Every row comes from one small tree of marks. The marks that hang from a mark follow it in brackets, in alphabetical order. Every link used is in the known rows. Which tree was each row made from?
Known rows:
veteges[vufi[bunoz naseba potivor[nemab]]]: -1.427; -0.152; 3.119; 1.562; 0.024; -1.424; -0.455; 0.002; -1.288; -8.443; -1.375; -0.398; -0.037; -0.116; 0.098; -0.538; -0.006; -0.337; -0.779; 1.535
vufi[bunoz[tosud]]: -0.046; -0.685; -0.026; 0.176; 1.334; 1.289; 1.514; -0.284; -0.754; 1.087; 0.582; 0.184; 0.424; 0.447; 0.038; 0.323; -0.123; -0.102; 0.375; 0.143
veteges[vufi[naseba potivor]]: -0.346; -0.745; 0.332; 1.569; -0.141; -0.018; 0.595; 0.413; -0.459; -4.632; 0.052; -0.971; -0.286; -0.315; -0.242; -0.342; -0.425; -0.208; -1.471; 0.788
tosud[bunoz[vufi[naseba]] potivor[nemab]]: 1.487; 0.152; -0.166; -0.274; -0.995; -0.829; -2.951; 0.113; 0.832; 0.642; 0.524; 0.110; -0.497; -0.429; 0.502; -0.373; 0.795; -0.170; 0.019; -2.612
naseba[nemab vufi[bunoz[tosud] potivor]]: 0.064; 0.005; 1.167; 0.607; 0.098; 0.140; 2.981; -0.988; 1.268; 2.767; -1.390; 0.060; 0.304; 0.124; -0.210; 0.090; -0.514; 0.096; -0.688; 0.552
potivor[nemab vufi[bunoz[tosud] naseba]]: -0.336; 0.964; 1.270; -0.274; -0.885; -3.474; -2.186; -0.795; 0.508; 0.631; -0.580; 0.153; 0.200; 0.608; -0.017; 0.280; 0.376; -0.309; -0.253; 1.095
vufi[bunoz naseba]: -0.736; -0.264; 0.083; -0.466; 0.714; 1.818; 0.152; 0.517; -0.694; -1.768; -0.514; -0.246; -0.049; -0.290; -0.078; 0.030; -0.598; 0.155; 0.070; 0.796
bunoz[tosud[potivor] vufi]: 0.761; -0.209; -1.192; -0.027; 0.843; 2.615; 0.811; -0.319; -0.149; 3.922; 2.000; 0.311; 0.025; 0.074; 0.512; 0.423; 0.652; 0.111; -0.185; -2.238
bunoz[vufi]: -0.627; 1.226; -2.024; -0.128; 1.011; 4.041; 1.881; 1.155; -0.688; -1.157; 1.078; 0.009; 0.160; -0.411; -0.133; 0.052; 0.620; 0.580; 1.303; 0.446
veteges[vufi]: -0.436; -1.344; -1.679; 0.893; 0.733; 0.235; -0.211; 1.178; -1.736; -3.856; 1.210; -0.635; -0.033; 0.058; -0.043; -0.010; -0.696; -0.010; 1.616; -0.222
vufi[bunoz[tosud] naseba[nemab]]: 0.725; 0.180; -0.200; -1.094; 0.196; 1.359; 0.473; -0.729; 1.537; 3.494; -0.669; -0.521; -0.270; -0.189; 0.287; 0.142; -0.882; -0.850; -1.412; -0.880
vufi[bunoz[tosud] naseba]: 0.098; -0.721; 0.673; -0.212; 0.650; 0.549; 0.050; -0.660; 0.139; 1.808; -0.007; -0.198; 0.034; 0.215; 0.159; 0.321; -0.703; -0.309; -1.001; -0.252
potivor[vufi[bunoz]]: -1.257; 0.738; -1.078; -0.340; 0.662; 1.534; 2.052; 0.817; -0.731; -0.484; 0.049; 0.654; 0.332; -0.179; -0.544; 0.157; 0.484; 0.598; 1.295; 2.564
veteges[vufi[naseba]]: -0.163; -1.449; -1.097; 0.509; 0.064; -0.636; -2.330; 0.957; -0.961; -3.232; 0.672; -1.090; -0.390; -0.175; 0.083; 0.006; -1.203; -0.274; 0.213; -0.673
bunoz[tosud]: 0.611; -0.642; -1.751; 0.082; 0.502; -0.293; 0.324; 0.175; -0.183; 2.264; 1.498; -0.309; 0.293; 0.711; -0.231; 0.302; -0.295; -0.125; 0.577; -0.732
potivor[nemab vufi]: -0.677; 1.554; -1.677; -0.353; -0.875; -2.985; -1.616; 1.170; -0.636; -2.591; 0.527; 0.140; 0.322; 0.542; -0.681; -0.131; 0.682; 0.351; 2.494; 1.651
tosud[bunoz potivor[nemab vufi]]: 1.291; -0.162; -1.490; -0.025; -1.590; -3.608; -2.771; 0.499; 0.469; 1.419; 1.217; 0.783; -0.123; 0.233; -0.269; -0.345; 1.010; 0.014; 1.739; -1.035
vufi[naseba[nemab]]: 0.657; 0.693; -2.517; -1.451; -0.608; 1.063; -0.302; 0.884; 1.166; 1.005; -0.222; -0.912; -0.444; -0.384; -0.238; -0.186; -0.963; -0.454; -0.202; -0.575
potivor[nemab]: -0.377; 0.464; -1.066; -0.176; -0.108; -2.017; -1.408; 1.176; -1.133; -4.141; 0.547; -0.231; 0.329; 0.660; -0.351; -0.299; 0.136; 0.206; 2.377; 0.304
veteges[vufi[potivor[nemab]]]: -0.852; 0.042; 0.842; 1.831; -0.142; -2.322; -0.152; 0.748; -1.431; -8.318; 0.294; -0.487; 0.175; 0.285; -0.228; -0.618; 0.403; -0.195; 0.794; 0.941
tosud[bunoz[vufi] potivor[nemab]]: 1.205; 0.088; -0.876; 0.115; -0.299; 0.167; -1.311; 0.454; -0.030; -0.194; 1.279; 0.565; -0.090; -0.224; 0.368; -0.397; 1.247; 0.161; 1.630; -2.150

Which tree is each row?
0.750; -1.650; 0.015; -0.660; 0.238; -0.076; 0.006; -0.855; 0.726; 6.077; -0.492; 0.380; -0.153; 0.292; 0.567; 0.548; -0.966; 0.151; 0.496; -2.311 => naseba[nemab vufi[bunoz[tosud[potivor]]]]
-0.097; 0.798; 3.156; 0.831; -0.319; -2.050; 0.424; -1.184; 0.298; -2.385; -0.973; -0.104; 0.314; 0.440; -0.014; -0.256; 0.288; -0.430; -1.750; 1.038 => vufi[bunoz[tosud] naseba potivor[nemab]]
1.692; -0.558; -1.200; -0.182; -0.293; 2.230; -0.788; 0.219; 0.911; 3.425; 1.072; 0.169; -0.562; -0.860; 0.426; -0.113; 0.310; -0.053; -0.674; -2.444 => tosud[bunoz[vufi[naseba]] potivor]
-0.713; 0.648; 0.992; -0.914; -0.820; -2.324; -2.488; -0.208; -0.573; -1.298; -0.650; 0.737; -0.220; -0.001; 0.204; -0.008; 0.510; 0.253; 0.156; 0.486 => tosud[potivor[nemab vufi[bunoz naseba]]]
-0.990; -1.592; 0.664; 0.491; 0.898; 0.995; -1.065; 0.467; -1.396; -3.757; -0.409; -0.553; -0.207; -0.402; 0.335; 0.033; -0.999; -0.208; -0.037; 0.214 => veteges[vufi[bunoz naseba]]
0.585; 0.886; 1.071; -0.001; -0.054; 2.029; 3.044; -1.201; 2.037; 1.964; -1.136; -0.372; -0.142; -0.400; -0.046; -0.139; -0.300; -0.840; -3.234; 0.525 => vufi[bunoz[tosud] naseba[nemab] potivor]
0.306; -1.573; 0.292; -0.025; 1.383; 1.536; 0.722; -0.673; -0.806; 2.906; 1.086; 0.616; 0.197; 0.366; 0.475; 0.414; -0.146; -0.079; 0.038; -1.615 => vufi[bunoz[tosud[potivor]]]
0.917; 0.207; -0.246; -0.625; -1.816; -5.149; -4.224; -0.778; 0.745; 3.482; 0.850; 0.055; -0.174; 0.863; 0.069; 0.353; 0.296; -0.316; -0.646; -1.411 => bunoz[tosud[potivor[nemab vufi[naseba]]]]
-0.325; 1.294; 0.555; -0.420; -0.018; 3.296; 3.519; 0.015; 1.255; -1.243; -1.647; -0.302; -0.262; -0.922; -0.271; -0.448; -0.188; -0.304; -2.205; 1.446 => vufi[bunoz naseba[nemab] potivor]
1.282; 0.293; -1.539; 0.050; -0.449; 2.251; -0.251; 0.719; 1.229; 1.468; 0.614; -0.372; -0.340; -0.845; -0.086; -0.211; 0.334; 0.045; -0.066; -0.773 => tosud[bunoz[vufi[naseba]]]
-0.752; 0.271; 0.560; 0.268; 0.147; 1.990; 3.424; 0.286; 0.519; -1.079; -1.818; 0.025; 0.156; -0.446; -0.396; -0.186; -0.418; 0.598; 0.325; 1.678 => naseba[nemab vufi[bunoz potivor]]
0.861; 0.505; 0.535; -0.351; -0.539; -1.301; -2.887; -0.837; 0.214; 1.822; 0.890; -0.034; -0.188; 0.339; 0.750; 0.206; 0.611; -0.209; -0.980; -2.589 => bunoz[tosud[potivor[nemab]] vufi[naseba]]
-0.256; 0.136; 1.331; 1.077; 1.220; 2.084; 4.108; -0.776; -0.140; -0.416; 0.211; 0.332; 0.559; 0.267; -0.208; -0.016; 0.393; -0.143; -1.268; 1.514 => vufi[bunoz[tosud] potivor]
0.959; -0.730; -0.331; -0.070; -0.254; -3.240; -2.556; -0.364; -0.649; 1.084; 1.498; 0.085; 0.170; 1.099; 0.344; 0.167; 0.245; -0.302; 0.755; -2.392 => bunoz[tosud[potivor[nemab]]]
-0.423; -0.891; 2.016; 1.491; 0.581; -0.528; 2.560; -0.845; -0.200; 1.088; -0.700; 0.238; 0.592; 0.468; -0.304; 0.270; -0.180; 0.601; -0.246; 1.180 => naseba[vufi[bunoz[tosud] potivor]]
-0.489; -0.146; -0.130; -0.921; -0.024; 0.591; -0.438; -0.082; -0.326; 1.827; -0.155; 0.613; -0.291; -0.464; 0.091; 0.265; 0.164; 0.372; -0.634; 0.629 => tosud[potivor[vufi[bunoz naseba]]]
-1.176; 1.497; 0.781; -0.776; -0.725; -2.338; -1.831; 0.198; -0.323; -2.946; -1.063; 0.246; 0.068; 0.104; -0.286; -0.089; 0.337; 0.205; 0.524; 2.255 => potivor[nemab vufi[bunoz naseba]]
0.425; 1.622; -3.103; -1.573; -1.450; 0.080; -0.294; 0.747; 1.911; 2.863; -0.351; -0.493; -0.473; -0.512; -0.568; -0.028; -0.383; -0.164; -0.310; 0.841 => potivor[vufi[naseba[nemab]]]
0.305; -0.840; -0.232; -0.427; 0.277; -0.096; 0.503; -0.474; 0.864; 4.536; -0.870; -0.093; 0.130; 0.255; 0.058; 0.434; -1.098; 0.153; 0.825; -0.715 => naseba[nemab vufi[bunoz[tosud]]]
-0.576; -0.250; -0.624; -0.711; 0.321; 1.116; 0.873; 0.666; 0.066; 0.680; -1.336; -0.073; 0.005; -0.293; -0.077; 0.126; -1.025; 0.657; 1.849; 0.368 => naseba[nemab vufi[bunoz]]
-0.376; -1.759; 0.721; 0.429; 0.822; -0.986; -0.115; -0.437; -0.565; 2.319; -0.183; 0.044; 0.506; 0.697; 0.019; 0.638; -0.796; 0.682; 1.246; -0.030 => naseba[vufi[bunoz[tosud]]]
-0.908; 0.694; -0.198; -0.687; -0.068; 0.572; 0.092; 0.335; -0.053; -0.118; -0.607; 0.190; -0.065; -0.385; -0.400; 0.138; -0.020; 0.371; -0.022; 2.221 => potivor[vufi[bunoz naseba]]
0.836; 1.688; 0.782; 0.957; -1.220; -0.098; 0.510; 0.103; 1.353; -2.897; -0.315; -0.256; -0.070; -0.627; -0.242; -0.773; 1.418; -0.126; -1.019; 0.441 => tosud[bunoz[vufi[naseba potivor[nemab]]]]
-0.954; 0.479; 0.344; -0.529; -0.026; -1.513; -0.943; 0.258; -1.363; -1.426; 0.010; 1.184; 0.172; 0.242; 0.044; -0.063; 0.831; 0.507; 1.599; 0.824 => tosud[potivor[nemab vufi[bunoz]]]
1.364; -0.710; -1.890; 0.198; 0.270; 3.325; 0.660; 0.589; 0.292; 2.589; 1.805; 0.578; -0.233; -0.702; 0.274; -0.080; 0.758; 0.244; 0.868; -2.229 => tosud[bunoz[vufi] potivor]
-0.014; 0.439; -1.121; 0.243; -0.690; 0.168; 2.333; 0.641; 1.040; 0.030; -0.789; -0.473; 0.063; -0.139; -0.692; -0.269; -0.542; 0.517; 0.540; 0.896 => naseba[nemab vufi[potivor]]
-0.412; 1.694; -1.367; -1.557; -0.649; 1.833; 1.026; 0.261; 1.321; 2.051; -1.205; -0.049; -0.371; -0.885; -0.274; -0.014; -0.237; -0.142; -0.424; 1.710 => potivor[vufi[bunoz naseba[nemab]]]
1.094; -0.153; -0.596; -0.309; 0.097; 1.743; -0.919; -0.706; 0.388; 4.629; 1.290; -0.057; -0.281; -0.078; 0.601; 0.495; 0.083; -0.079; -1.664; -2.574 => bunoz[tosud[potivor] vufi[naseba]]
0.307; -3.001; 1.435; 0.609; 0.741; -0.333; -2.051; -1.101; -0.803; 1.202; 0.565; -0.200; -0.405; 0.100; 0.995; 0.470; -1.067; -0.677; -1.536; -2.386 => veteges[vufi[bunoz[tosud[potivor]] naseba]]
-1.089; 1.161; 2.711; 0.489; -0.087; -0.942; 0.732; 0.125; -0.549; -5.735; -1.462; -0.044; 0.163; -0.056; -0.269; -0.557; 0.411; 0.025; -0.977; 2.004 => vufi[bunoz naseba potivor[nemab]]
-0.548; 0.685; 2.477; 1.099; 0.486; -1.038; 1.987; -0.948; -0.541; -3.412; -0.239; 0.337; 0.643; 0.709; -0.114; -0.308; 0.853; -0.272; -0.493; 1.407 => vufi[bunoz[tosud] potivor[nemab]]
-1.519; 1.323; 0.072; -0.368; -0.016; -1.380; -0.430; 0.613; -1.036; -3.683; -0.405; 0.638; 0.371; 0.234; -0.422; -0.134; 0.941; 0.453; 2.211; 2.477 => potivor[nemab vufi[bunoz]]
0.573; -1.607; 0.962; -0.447; 0.625; 0.357; -0.861; -1.154; -0.202; 3.640; 0.336; 0.197; -0.171; 0.193; 0.570; 0.419; -0.557; -0.300; -1.695; -1.974 => vufi[bunoz[tosud[potivor]] naseba]
